What can hang from each mark
pokefab: sozu zapa
nize: malus
malus: nize sozu
zapa: pokefab
sozu: bifosa kitozor malus pokefab
nifo: sozu
kitozor: milor sozu

Each row was made from one small tree. Brackets hold a mark, then the marks that hang from it, in alphabetical order. Every link used is in the known rows. Write each row's tree.
Known rows
[nifo [sozu bifosa malus [pokefab zapa]]]: [144, -37, 358, -141, 150, 75, 115, 302, 200, 193, -114, -761, -14, 251, -145, 114, 28, -6, -136]
[kitozor [sozu bifosa]]: [-29, -84, 249, -127, 232, 34, 122, 332, 65, -52, -164, 39, -16, 314, -126, 215, -57, -490, -28]
[pokefab [sozu bifosa kitozor] zapa]: [-349, -51, 311, -72, 233, -13, 93, 339, 147, 23, -137, -27, -2, 301, -154, 253, 20, -490, 189]
[kitozor milor]: [145, -43, 305, 120, 331, 42, 91, 131, 99, 65, -52, -171, -22, 221, -142, 275, -9, -326, 1]
[zapa [pokefab [sozu bifosa kitozor]]]: [-504, -86, 187, 35, 263, 24, 117, 371, 83, 28, -134, 126, -35, 359, -207, 184, -15, -466, 137]
[zapa [pokefab [sozu malus]]]: [-425, -46, 89, -119, 304, 80, 116, 86, 159, 17, -77, 53, -30, 332, -127, 244, -24, 144, 52]
[kitozor [sozu pokefab]]: [303, -77, 227, -143, 276, 124, 102, 138, 109, 80, -22, 38, -33, 314, -122, 266, -28, -320, -46]
[nize [malus [sozu bifosa [kitozor milor]]]]: [71, -123, 368, 346, 248, -80, 159, 427, -5, -42, -248, -698, -119, 323, -212, 265, -168, -194, 16]
[sozu bifosa kitozor [malus nize] pokefab]: [322, -12, 287, 227, 152, -5, 131, 571, 171, 201, 129, -486, -70, 355, -201, 312, -100, -7, 37]
[nifo [sozu malus]]: [37, -26, 212, -98, 302, 23, 116, 100, 193, -45, -23, -498, 5, 289, -92, 147, 48, 97, -179]
[pokefab [sozu bifosa]]: [-192, -30, 169, 27, 255, 14, 119, 311, 143, -69, -149, 116, -4, 344, -131, 241, 27, -317, 40]
[pokefab sozu zapa]: [-210, 8, 193, -240, 310, 43, 88, 60, 212, 13, -66, 90, 33, 245, -71, 329, 82, -186, 86]
[nifo sozu]: [84, -19, 193, -111, 335, 46, 101, 113, 207, -35, -33, -314, 33, 266, -90, 153, 118, -211, -173]
[pokefab [sozu kitozor] zapa]: [-276, -18, 263, -141, 317, 14, 73, 132, 173, 21, -20, 55, 7, 273, -117, 311, 54, -362, 172]
[nize [malus [sozu bifosa]]]: [94, -48, 120, 45, 211, -72, 182, 346, 86, -66, -221, -617, -84, 377, -75, 327, -103, 92, -64]
[nifo [sozu malus pokefab]]: [297, -30, 236, -34, 261, 86, 115, 119, 211, 87, 15, -585, -20, 293, -125, 138, 44, 133, -186]
[pokefab [sozu kitozor [malus nize]]]: [-106, 19, 202, 128, 303, -11, 130, 322, 236, -67, 127, 10, -1, 354, -173, 359, -8, 124, 90]
[malus nize [sozu bifosa]]: [222, 36, 170, 132, 194, -39, 154, 472, 211, -46, 12, -462, 23, 374, -119, 392, 53, 22, -27]
[nifo [sozu bifosa kitozor malus]]: [-109, -78, 320, 56, 222, -38, 114, 377, 120, -22, -78, -620, -19, 323, -175, 72, -18, -208, -97]
[zapa [pokefab sozu]]: [-362, -38, 77, -126, 346, 94, 110, 95, 151, 8, -79, 238, 6, 312, -123, 251, 44, -151, 55]
[kitozor milor [sozu pokefab]]: [350, -116, 410, 60, 293, 147, 109, 166, 59, 112, -94, -5, -28, 243, -214, 219, -66, -437, -30]
[pokefab sozu]: [-122, -8, 126, -55, 342, 33, 106, 95, 175, -79, -39, 200, 15, 319, -94, 301, 58, -175, 46]
[nize [malus sozu]]: [166, -26, 70, -34, 298, -40, 155, 129, 116, -71, -117, -538, -77, 341, -34, 388, -71, 221, -63]
[sozu kitozor malus [pokefab zapa]]: [152, -25, 312, -112, 203, 21, 79, 163, 150, 274, 91, -543, -75, 274, -106, 317, -63, -45, 110]

Which tree is each row?
[475, 78, 226, -59, 210, 64, 119, 252, 289, 169, 137, -563, 24, 295, -85, 470, 94, 201, 9]  [malus nize [sozu [pokefab zapa]]]
[-442, -59, 124, -53, 259, 61, 123, 309, 113, 20, -186, 158, -11, 340, -164, 189, 13, -295, 51]  [zapa [pokefab [sozu bifosa]]]
[-96, -92, 256, -128, 189, 18, 124, 329, 75, -50, -154, -145, -39, 332, -134, 210, -131, -189, -21]  [kitozor [sozu bifosa malus]]
[-48, -45, 269, 0, 306, -4, 95, 164, 165, -27, 25, -538, -15, 306, -149, 135, 27, -84, -96]  [nifo [sozu kitozor malus]]
[-352, -5, 140, 38, 232, 43, 163, 472, 202, 31, -60, -3, -14, 335, -194, 285, -41, 186, 18]  [zapa [pokefab [sozu bifosa [malus nize]]]]
[-562, -93, 204, 40, 229, 16, 127, 362, 81, 31, -125, -65, -65, 372, -206, 181, -87, -170, 137]  [zapa [pokefab [sozu bifosa kitozor malus]]]
[263, -118, 510, 332, 244, 74, 118, 436, 81, 134, -124, -551, -31, 253, -303, 32, 19, -601, -92]  [nifo [sozu bifosa [kitozor milor] pokefab]]
[-281, 22, 87, -38, 309, 78, 145, 254, 241, 19, 51, 78, 8, 325, -153, 336, -4, 317, 16]  [zapa [pokefab [sozu [malus nize]]]]
[194, -25, 408, 434, 229, -41, 137, 555, 127, -4, -13, -539, -9, 326, -259, 337, -8, -265, 62]  [malus nize [sozu bifosa [kitozor milor]]]
[93, -73, 442, 170, 224, 43, 147, 519, 109, -11, -110, -162, -9, 253, -260, 255, -129, -126, -57]  [kitozor milor [sozu bifosa [malus nize]]]
[260, -13, 366, 360, 308, -16, 122, 355, 167, -25, 94, -451, 2, 303, -214, 399, 29, -125, 63]  [malus nize [sozu [kitozor milor]]]
[153, -74, 350, -254, 165, 110, 100, 324, 108, 176, -149, -146, -18, 267, -150, 232, -48, -462, 6]  [kitozor [sozu bifosa [pokefab zapa]]]
[113, 23, 188, 79, 190, -30, 149, 484, 196, 62, 40, -368, -25, 318, -116, 342, -59, 143, -36]  [sozu bifosa [malus nize]]
[108, 27, 199, 89, 269, -36, 118, 341, 196, 60, 202, -317, -40, 327, -121, 389, -49, 101, 44]  [sozu kitozor [malus nize]]
[278, -38, 215, -79, 152, -3, 161, 331, 110, 149, -209, -809, -99, 317, -86, 335, -94, 126, -23]  [nize [malus [sozu bifosa [pokefab zapa]]]]
[355, -32, 218, 124, 237, 18, 107, 177, 142, 81, 85, -518, -43, 396, -122, 336, 21, -151, 77]  [malus [sozu kitozor pokefab]]
[212, -15, 276, -137, 157, 47, 100, 315, 137, 273, -72, -397, -35, 259, -95, 272, -3, -301, 26]  [sozu bifosa [pokefab zapa]]
[220, -45, 306, -328, 247, 139, 84, 106, 140, 168, -51, -67, -8, 240, -106, 293, -15, -326, 2]  [kitozor [sozu [pokefab zapa]]]
[-8, -114, 490, 263, 276, 8, 108, 404, 77, 0, -169, -465, -15, 237, -268, 44, 29, -637, -88]  [nifo [sozu bifosa [kitozor milor]]]
[235, -98, 274, -71, 196, 101, 121, 365, 73, 88, -120, -44, -38, 335, -162, 205, -65, -458, -35]  [kitozor [sozu bifosa pokefab]]
[-329, -21, 263, -151, 193, 4, 114, 270, 178, 21, -163, -183, 4, 292, -115, 262, -15, -16, 95]  [pokefab [sozu bifosa malus] zapa]
[-178, -11, 252, 206, 224, -39, 146, 532, 195, -60, 34, -82, -18, 370, -210, 305, -48, -5, 89]  [pokefab [sozu bifosa kitozor [malus nize]]]
[370, -58, 134, 107, 180, -10, 176, 361, 75, 67, -183, -693, -120, 378, -114, 323, -114, 131, -75]  [nize [malus [sozu bifosa pokefab]]]
[355, -23, 198, 112, 155, 26, 144, 332, 135, 77, -61, -572, -45, 391, -114, 294, 17, -109, 0]  [malus [sozu bifosa pokefab]]
[289, 36, 288, -37, 128, 36, 126, 480, 231, 287, 59, -554, -34, 268, -127, 362, -45, 168, 1]  [sozu bifosa [malus nize] [pokefab zapa]]
[210, -117, 467, 354, 164, 15, 112, 432, 25, 213, -63, -562, -113, 292, -262, 194, -148, -300, 65]  [sozu bifosa [kitozor milor] malus pokefab]
[233, -53, 295, 38, 181, 61, 143, 333, 168, 96, -90, -663, -36, 329, -165, 81, 10, -6, -170]  [nifo [sozu bifosa malus pokefab]]
[-461, -135, 364, 240, 289, 54, 114, 389, 33, 58, -214, 73, -41, 293, -298, 133, -54, -587, 138]  [zapa [pokefab [sozu bifosa [kitozor milor]]]]
